Every row comes from one small tree of marks. The marks that hang from a mark follow it in brackets, in alphabetical order. Every link used is in the known rows. Which tree was each row made from?
Known rows:
E[C[D[W[X[H]] Y]]]: [-0.06 -0.09 -0.20 -0.44 -0.13 -0.02  0.12  0.09  0.05 -0.16 -0.10 -0.14
 -0.11 -0.03  0.09  0.40  0.42  0.12  0.13  0.26 -0.27  0.21]
J[H]: [-0.09 -0.07  0.06  0.06 -0.17 -0.02 -0.03 -0.07 -0.29 -0.22 -0.15 -0.36
 -0.26 -0.29  0.07 -0.04 -0.58  0.07  0.04  0.37  0.04 -0.07]
D[W Y]: [-0.13 -0.14 -0.07 -0.24 -0.26 -0.16 -0.04  0.13 -0.04 -0.15 -0.06 -0.32
 -0.13 -0.16  0.06  0.12 -0.55 -0.23 -0.04  0.41 -0.34 -0.08]
C[D[Y]]: [-0.18 -0.14 -0.14 -0.06 -0.17 -0.05 -0.02  0.14 -0.10 -0.15 -0.01 -0.30
 -0.15 -0.27  0.03  0.03 -0.12  0.27  0.03  0.37  0.05 -0.05]
E[C[D[W Y]]]: [-0.19 -0.13 -0.19 -0.39 -0.08 -0.13 -0.02  0.09  0.07 -0.19  0.08 -0.21
 -0.09 -0.12  0.05  0.20  0.17  0.00  0.13  0.42 -0.28  0.07]
W[D[C] X[H[Q]]]: [-0.16 -0.20  0.29  0.03 -0.13  0.06  0.17 -0.08 -0.12 -0.10 -0.35 -0.22
 -0.28 -0.17  0.27  0.34  0.31  0.22  0.07  0.12 -0.06  0.18]
H[Q]: [-0.24 -0.16  0.15  0.20 -0.01 -0.10  0.04 -0.08 -0.16 -0.12 -0.24 -0.28
 -0.35 -0.26  0.12  0.07 -0.57 -0.22  0.03  0.32 -0.11 -0.13]
C[D E]: [-0.21 -0.29 -0.22  0.03 -0.11  0.02 -0.03  0.03 -0.05 -0.11  0.01 -0.18
 -0.20 -0.24  0.10  0.05  0.33  0.35  0.08  0.39  0.52 -0.10]
C[D[W Y] E]: [-0.03 -0.30 -0.31 -0.38 -0.28 -0.07 -0.07  0.22  0.07 -0.11  0.05 -0.16
 -0.08 -0.09  0.06  0.19  0.35  0.20 -0.01  0.43  0.10 -0.10]
X[H W[D[C]]]: [-0.26 -0.14  0.04 -0.12 -0.12 -0.01  0.00 -0.04 -0.07 -0.26 -0.12 -0.38
 -0.21 -0.03  0.11  0.00  0.31  0.55  0.02  0.19  0.05  0.25]
G[J[H[Q[W]]]]: [-0.04 -0.15  0.17  0.35  0.01  0.11 -0.02 -0.07 -0.16 -0.22 -0.18 -0.15
 -0.39  0.06  0.08 -0.12 -0.18  0.00 -0.03  0.35  0.07  0.04]
D[Y]: [-0.13 -0.13 -0.01 -0.01 -0.17 -0.09 -0.01  0.12 -0.14 -0.15 -0.13 -0.39
 -0.19 -0.32  0.05 -0.01 -0.55 -0.13  0.03  0.38 -0.26 -0.07]
G[J[H[Q[W[D]] X]]]: [-0.08 -0.28  0.32  0.56 -0.02  0.27  0.06 -0.10 -0.08 -0.10 -0.13  0.01
 -0.40  0.17  0.16 -0.24  0.40  0.48 -0.10  0.16  0.01  0.06]
G[J[H]]: [-0.10 -0.13  0.03  0.29 -0.10  0.07 -0.05 -0.06 -0.25 -0.24 -0.15 -0.31
 -0.25 -0.11  0.10  0.01 -0.09  0.07  0.03  0.33  0.33  0.08]
X[H[Q[W[D[C]]]]]: [-0.16 -0.16  0.30  0.05 -0.07  0.05  0.15 -0.05 -0.07 -0.22 -0.15 -0.23
 -0.29 -0.07  0.17 -0.03  0.22  0.30  0.04  0.27 -0.21  0.16]
Q[W]: [-0.32 -0.12 -0.01  0.18 -0.04  0.02  0.01 -0.06 -0.04 -0.15  0.01 -0.24
 -0.25 -0.16  0.02 -0.22 -0.76  0.09  0.02  0.46 -0.04 -0.11]
E[C[D]]: [-0.36 -0.13 -0.11 -0.02  0.09 -0.03  0.04 -0.11 -0.04 -0.18  0.03 -0.23
 -0.21 -0.26  0.08  0.06  0.14  0.19  0.22  0.37  0.12  0.06]
W[D[Y] X[H[Q]]]: [ 0.04 -0.18  0.25  0.07 -0.17  0.02  0.18  0.11 -0.18 -0.09 -0.36 -0.25
 -0.31 -0.14  0.17  0.29  0.31  0.20 -0.03  0.10 -0.32  0.07]
W[X[H]]: [-0.17 -0.09 -0.01  0.14 -0.12  0.04  0.13 -0.06 -0.18 -0.12 -0.27 -0.29
 -0.26 -0.21  0.11  0.17 -0.36  0.09  0.05  0.22  0.10  0.04]
G[J[H[Q[W[X]]]]]: [-0.04 -0.19  0.15  0.35 -0.01  0.19  0.00 -0.09 -0.10 -0.11 -0.26 -0.04
 -0.38  0.10  0.12  0.06 -0.20  0.03 -0.03  0.29  0.10  0.05]
D[C W Y]: [-0.15 -0.15 -0.04 -0.45 -0.30 -0.16 -0.07  0.12  0.04 -0.16 -0.08 -0.32
 -0.03 -0.20  0.12  0.18 -0.51 -0.30  0.05  0.44 -0.42  0.05]
G[J[H[X]]]: [-0.12 -0.17  0.05  0.41 -0.10  0.18  0.01 -0.10 -0.17 -0.13 -0.17 -0.15
 -0.30 -0.05  0.12 -0.13 -0.06  0.13  0.00  0.21  0.21  0.06]

Write each row's tree:
[-0.18 -0.13 -0.12 -0.17 -0.01 -0.05  0.02  0.08 -0.03 -0.19  0.00 -0.28
 -0.15 -0.29  0.06  0.08  0.18  0.08  0.18  0.38 -0.21  0.10]
E[C[D[Y]]]
[-0.17 -0.44  0.25  0.14 -0.08  0.17  0.08 -0.03  0.16  0.01 -0.11  0.05
 -0.29 -0.05  0.23 -0.16  0.42  0.27  0.06  0.27 -0.20 -0.02]
H[Q[W[D[C[E]]]] X]
[-0.02 -0.34 -0.13 -0.50 -0.36 -0.04 -0.06  0.17  0.15 -0.01 -0.16 -0.13
 -0.01 -0.13  0.18  0.39 -0.04 -0.26  0.07  0.41 -0.26  0.05]
D[C[E] W[X] Y]
[-0.02 -0.15  0.10  0.05 -0.19  0.14  0.14  0.14 -0.07 -0.13 -0.13 -0.21
 -0.20 -0.03  0.10  0.01  0.11  0.54 -0.05  0.24 -0.23  0.10]
Q[W[D[Y] X[H]]]
[-0.05 -0.20  0.21  0.45 -0.04  0.14  0.05 -0.12 -0.18 -0.11 -0.31 -0.10
 -0.42 -0.02  0.16 -0.05  0.00 -0.05 -0.02  0.17  0.02  0.04]
G[J[H[Q X]]]
[-0.03 -0.37  0.05 -0.22 -0.28  0.01 -0.03  0.20 -0.02 -0.13 -0.08 -0.30
 -0.08 -0.27  0.22  0.12  0.53  0.18  0.10  0.37 -0.13  0.07]
W[D[C[E] Y]]
[ 0.11 -0.26 -0.13 -0.54 -0.38 -0.02  0.04  0.20  0.07 -0.11 -0.26 -0.20
 -0.05 -0.07  0.18  0.42  0.23 -0.17  0.06  0.33 -0.28  0.16]
D[C[E] W[X[H]] Y]
[ 0.09 -0.25 -0.31 -0.41 -0.33  0.03  0.06  0.21  0.04 -0.09 -0.12 -0.09
 -0.10  0.00  0.09  0.39  0.63  0.32 -0.01  0.28  0.14  0.04]
C[D[W[X[H]] Y] E]
[-0.14 -0.30  0.33  0.05 -0.14  0.11  0.09  0.08  0.11 -0.03 -0.13 -0.06
 -0.25 -0.08  0.19 -0.17 -0.01  0.18 -0.01  0.25 -0.66  0.05]
H[Q[W[D[C Y]]] X]
[ 0.04 -0.14  0.11 -0.45 -0.28 -0.10  0.10  0.10  0.01 -0.12 -0.38 -0.20
 -0.17 -0.07  0.18  0.47 -0.21 -0.37  0.01  0.24 -0.58  0.16]
D[C W[X[H[Q]]] Y]
[-0.05 -0.17  0.33  0.18 -0.07  0.07  0.02 -0.07 -0.20 -0.19 -0.10 -0.20
 -0.36 -0.07  0.11 -0.14 -0.10  0.42 -0.04  0.32 -0.14 -0.09]
J[H[Q[W[D]]]]
[-0.03 -0.30 -0.23 -0.16 -0.22  0.00 -0.04  0.22 -0.04 -0.12 -0.02 -0.22
 -0.14 -0.25  0.07  0.07  0.39  0.26  0.05  0.40  0.18 -0.08]
C[D[Y] E]
[-0.38 -0.25  0.03  0.25 -0.04  0.07 -0.02 -0.09  0.02 -0.05 -0.06 -0.18
 -0.30  0.00  0.09 -0.23 -0.04  0.63 -0.08  0.14  0.02 -0.04]
H[X[W[D]]]
[-0.19 -0.17 -0.19 -0.38 -0.10 -0.05  0.01  0.07  0.14 -0.07 -0.02 -0.10
 -0.07 -0.09  0.09  0.37  0.13  0.02  0.13  0.34 -0.25  0.08]
E[C[D[W[X] Y]]]
[-0.14 -0.23  0.10  0.08 -0.21  0.04  0.03  0.11 -0.09 -0.03 -0.14 -0.27
 -0.15 -0.24  0.15  0.19 -0.04  0.32 -0.01  0.23 -0.13 -0.02]
W[D[Y] X]
[-0.22 -0.17  0.13  0.01 -0.19  0.10  0.13 -0.06 -0.12 -0.13 -0.21 -0.28
 -0.15 -0.20  0.23  0.26  0.28  0.43  0.10  0.17  0.12  0.20]
W[D[C] X[H]]
[-0.21 -0.25  0.04  0.08 -0.15  0.05 -0.03  0.10  0.03 -0.06 -0.07 -0.21
 -0.25 -0.01  0.06 -0.21  0.04  0.52 -0.12  0.15 -0.33 -0.01]
H[X[W[D[Y]]]]
[-0.09 -0.31  0.06 -0.05 -0.18  0.21  0.11  0.02  0.06 -0.09 -0.13 -0.10
 -0.16 -0.02  0.21  0.09  0.59  0.54  0.09  0.29  0.14  0.17]
Q[W[D[C[E]] X[H]]]
[-0.07 -0.22  0.34  0.31 -0.08  0.18  0.08 -0.10 -0.12 -0.08 -0.13 -0.04
 -0.41 -0.02  0.14 -0.28 -0.09  0.47 -0.08  0.21 -0.29 -0.10]
J[H[Q[W[D]] X]]
[-0.13 -0.16 -0.10 -0.23 -0.26 -0.08 -0.02  0.11  0.02 -0.03 -0.15 -0.20
 -0.10 -0.12  0.09  0.29 -0.64 -0.18 -0.03  0.34 -0.32 -0.08]
D[W[X] Y]
[-0.36 -0.20  0.15  0.05 -0.10  0.07  0.00 -0.05  0.02 -0.16  0.07 -0.25
 -0.13 -0.16  0.15 -0.14 -0.12  0.41  0.07  0.41 -0.02  0.06]
Q[W[D[C]]]
[-0.17 -0.15  0.16  0.10  0.00 -0.05  0.06 -0.05 -0.16 -0.23 -0.24 -0.33
 -0.42  0.04  0.08  0.00  0.31  0.44 -0.09  0.11 -0.03  0.07]
X[H[Q] W[D]]
[-0.19 -0.07 -0.02  0.14 -0.08  0.12  0.13 -0.06 -0.07 -0.12 -0.17 -0.19
 -0.28 -0.07  0.06 -0.03 -0.48  0.21  0.02  0.31  0.00  0.03]
Q[W[X[H]]]
[-0.11 -0.12  0.15  0.14 -0.05  0.00  0.16 -0.09 -0.19 -0.10 -0.41 -0.23
 -0.39 -0.19  0.14  0.26 -0.31 -0.11  0.02  0.17 -0.09  0.01]
W[X[H[Q]]]
[-0.19 -0.15  0.10  0.19 -0.13  0.09  0.15 -0.06 -0.18 -0.11 -0.21 -0.26
 -0.24 -0.18  0.17  0.19  0.16  0.52  0.03  0.14  0.19  0.07]
W[D X[H]]
